Each row was made from one small tree. Brackets hold a mark, then the marks that hang from it, in alphabetical order. Every link used is in the known rows. Write each row's tree.
In the rows, zero is written as 128.
Known rows
(V (A B)): [107 121 143 146 105  76  62 103 139 122 129 191 108 167  90  92 136 119
 127 176 132 115 118 133 177]
(H (B (D A) N)): [ 95 137 188 157 159 139 155 164  89 120 154 112 154 133 148 167 141 122
  90  61 142 156 113 129 118]
(B (D H) V (X A)): [133 146  77  61 151 141 180 130 148 105 120  68 115 102 118 123 157 139
 239 151  82 118 134  77 111]
(X (B D N V)): [126 178 200 154  98 172 165 157 152 164 154 111 154 135 118 174  83 130
 131 107  94 202 131  73 165]
(A P): [148 143 133 149 133  84  98 118 146 129 117 164 103 179 103 120 129 114
  94 148 131 124 138 133 172]
(V (B (A P) D)): [137 125 125 153 143 157  65 127 155 112 132 124 146 120 114 122 129 138
  71 162 142 140 122 145 110]
(D A H): [146 125 117  59 129  50 125 113 104  85 120 107 108 145 133 112 176 107
 107  99 118 129 157 121 136]
(P B): [142 143 180 139  69  76 109  85 129 135 129 158 129 105 117  96 128 141
 105 133 132 116 152 122 192]
(P (B (D A H) N V X)): [115 139 156 146 116 183 204 129 126 110 123  52 150  57 164 154 108 136
 182  77  94 132 149 105  98]
(H (B (D A) N V)): [ 90 139 150 183 159 150 201 200 121 131 143  98 147 139 154 180 104 113
 117  48 132 159 114 109 120]
(B (A D)): [158 124  87 129 113  82 105  71 113 130 160 146 132 167 133  99 133 140
  91 206 129 164 133 140 186]
(B N): [141 158 212 124 100  69 107 104  98 157 144 139 132 142 134 118 134 115
 106  98 100 136 159 116 190]
(H (B A N V (X D))): [113 106 108 116 147 182 133 138 153 153 147 122 144 148 167 118  82 117
 154 154 129 116 125 135 136]
(V (A P) B (D H)): [149 142 107 118 110 116  57  92 140  82  74 133 109  74 103 157 158 110
  89 111 139  86 140 163  78]
(D (A P) (H (B N X))): [109  96 117  81 173 159 125 171 110  89 102 120 114 131 162 148 145 107
 119  71 150  95 136 156  54]
(B (A (D H)) V X): [151  98  22  77 117 128 137  99 155 117 130  98 114 132 157  99 105 129
 181 199 108 144 142 113 144]
(H (B N V (X (A D) P))): [126  97 123 145 146 184 180 145 128 163 125 155 125 155 137 150 106 157
 187 121 139  89 105 131 113]
(V (B A D)): [135 121 147 117 116 128  61 109 139 114 148 114 153 101 120 100 142 140
  84 156 132 149 131 125 137]
(B A (X D H)): [146  94  64  61 147 131  80  56 105 116 153 118 132 146 141  44 158 132
 156 246 101 126 128 147 137]
(V A (B X) D): [120  97 119 103  87 135  48  37 133  79 101 153 132  62 107 103 155 123
 134 157 128  90 140 146 134]
(H B): [117 119 158  96 114  73  88 148 131 133 132 173 117 150 123 108 137 115
  93 110 161 120 124 120 171]
(H (B (D A) V)): [ 93 122 105 164 161 132 187 191 146 109 137 111 131 151 134 159 114 114
 119  84 148 158 104 102 135]
(B (D (A P))): [126 144 119 188 177 130 159 123 124  91 136 111 130 172 108 156 148 124
  92 134 127 166 117 130 136]
(X A (B D N V) H P): [141 161 151 138 150 197 206 171 100 187 138 104 145 135  92 154 138 176
 192 127  82 161 100 103  69]
(D (A (B N V)) H): [123 131 145 137 130 119 162 179 123 106 131 125 114 142 146 139 117 106
 102  76 129 129 144 103 108]
(D H): [162 149 155  45 100  37  87 109 123 119 120 118 100 128 122 105 163 108
 120 111 113 124 158 102 166]
(V (A P) (B X) (D H)): [136 110  90  89 114 157  46  72 149  65  69 131 110  58 110 136 157 114
 132 140 135  71 140 162  67]

Write each row's tree
[ 92 143 132 215 184 176 204 216 135 128 130 105 139 155 149 199  93 110
 108  53 141 153 107 126  96]
(H (B (D (A P)) N V))
[107 111  71 108 132  94 129 181 164 154 132 141 121 151 138 100  97 113
 127 133 153 136 125 124 152]
(H (B A V))
[139 160 144 178 150 159 159 135 101  78 125 143 126 110 121 174 143 114
  38  95 164 133 135 138  69]
(V (D (A (B N) P) H))
[111 163 192 148 121 117  93 128 114 127 136 120 127 120 112 147 143 119
 142 123 107 136 116 123 120]
(V (A (B (D H) N)))
[182 139 115  89 167 130 165 133 151 146 110 124 102 183  98 152 148 145
 160 133 138  64 105 129 107]
(X A (D (H (B V))) P)
[142  98 129 139 147 131 120 147  70 179 143 139 133 149 147 118 134 148
 106 130 147 137  94 168  84]
(X (H (B (A D) N)) P)
[140 145 148 195 128 159 186 146 107 195 132  71 149  88 131 123 103 158
 165 117  99 151 114 136  85]
(X H (P (B A D N V)))
[135 175 105 107 117 160 202 149  77 151 139 140 143  92 116 136 151 154
 148 131  91 154 136 104  87]
(X A (B N (V D)) H)
[129 116 133  88  95 121 123  63 119 116 125 162 133  88 111  68 159 169
 176 180 121  77 150 130 155]
(P (B (X A)))
[ 94 115  90 124 119  73 119 167 163 146 107 153 102 158 123 125 108 101
 162 107 133 112 118 126 164]
(H (B (V A)))
[138 148 134 230 104 126 121  74 111 141 113 162 128 145 129 167 109 143
 119 150 114 112 125 184 151]
(V (A D (P (B N))))
[109 138 166 139 115 103 146 190 138 168 130 144 124 140 151 144  91 105
 122  59 133 126 135 108 159]
(H (B N V))
[156  98 140  71 120 155  57  50 134  86 131 167 135 130 112  82 168 155
 130 197 123  58 139 132 147]
(V (B (X A D)))
[118 112  57 116 173 115 164 212 155  93  90 120  92 162 143 160 122  95
 106  67 159 110 126 135  78]
(D (A P) (H (B V)))
[143  88  67  96 118 127  93  48 123 112 155 144 134 150 141  76 131 146
 140 237 124 148 134 139 174]
(B (A D) X)
[100 135  82 147 116  96 148 144 151 132 107 147 112 121 117 148 112 100
 138 105 148 124 116 127 149]
(H (B (V A D)))
[149 127 122 113  96 120  72  75 127 103 135 144 149  69 118 101 145 132
  45 152 155 131 149 139 133]
(V (B A) D)
[137 145 198 236 126 165 218 126 134 164 126  88 149 122 119 172  89 147
 139  72 115 142 123 121 131]
(X (P (B (D A) N V)))
[139 146 118 161 133 129 187 162 130 115  95  98 116 117 152 164 111 117
 113  60 119 109 157 142  88]
(D (A (P (B N V))) H)
[129 104  90 118 126 102  99 126 121 131 154 165 132 158 144 113 126 136
  80 171 170 146 110 148 155]
(H (B (A D)))
[104 141 132 172 136 135 202 170 112 129 131 130 139 114 152 173 106 104
  87  46 152 141 132 121 121]
(H (B N (V (D A))))
[151 127 195 107 104 160 104 109 133 196 145 146 151 162  99 118 103 150
 112 152 124 169 134 139 142]
(X (B A N) P)
[111 112 211 137 104 154  80 113 125 126 153 187 133 134 125  89 114 130
 117 156 136 115 134 107 159]
(A (B N X))
[160 122 118 200 107 144 178 123  96 194 131 114 137 114 147 119  94 163
 141 138 111 136 118 154 105]
(X H (P (B (A D) N V)))
[138 100 163 148 110 158  83  79 118 129 121 157 113 149 118 138 124 141
 166 168 126 101 105 148 115]
(V (A (B N (X P)) (D H)))
[146 140 155  64 137 155 152 109  94 127 112 120 127  71 118 148 172 142
 148  91 151  85 128 133  66]
(V (D (H (B N (X A P)))))
[101 130  85 137 151 131 153 187 163 145 147 103 137 135 134 131 100 121
 134 132 145 167 106 110 135]
(H (B A D V))
[118 125 158 134 105 103  47  91 139 106 117 124 136 111 104 125 153 127
 126 133 108 120 122 134 149]
(V A (B D))
[104 128 117 125 129 114 142 189 138 176 140 128 136 138 159 121  88 111
 124  95 136 137 134 130 139]
(H (B A N V))
[ 98 107 156  96 137 149 100 134 140 109 141 131 134 117 125 118 138 128
 146 136 151 136 105 106 143]
(H (B D X))
[134 124  87  57 146  95  84 173 142 126 111 129 105 134 134 116 141 111
 100 124 161 114 130 150  91]
(D (H (B (A P))))
[127 125  58  65 142 147 147 131 168 118 131  43 127  99 140 105 118 121
 213 170  92 160 137  91 117]
(B A (D H) V X)
[122 138 115 173 110  89  95  89 146 134  94 163 111 140  99 120 126 128
 140 156 119  95 132 171 156]
(V (A (P B)))
[120 117 129  90 137 128 106  99  98 104 144 100 129 104 124  84 169 133
 175 173  94 153 117 100 132]
(B D (X H))
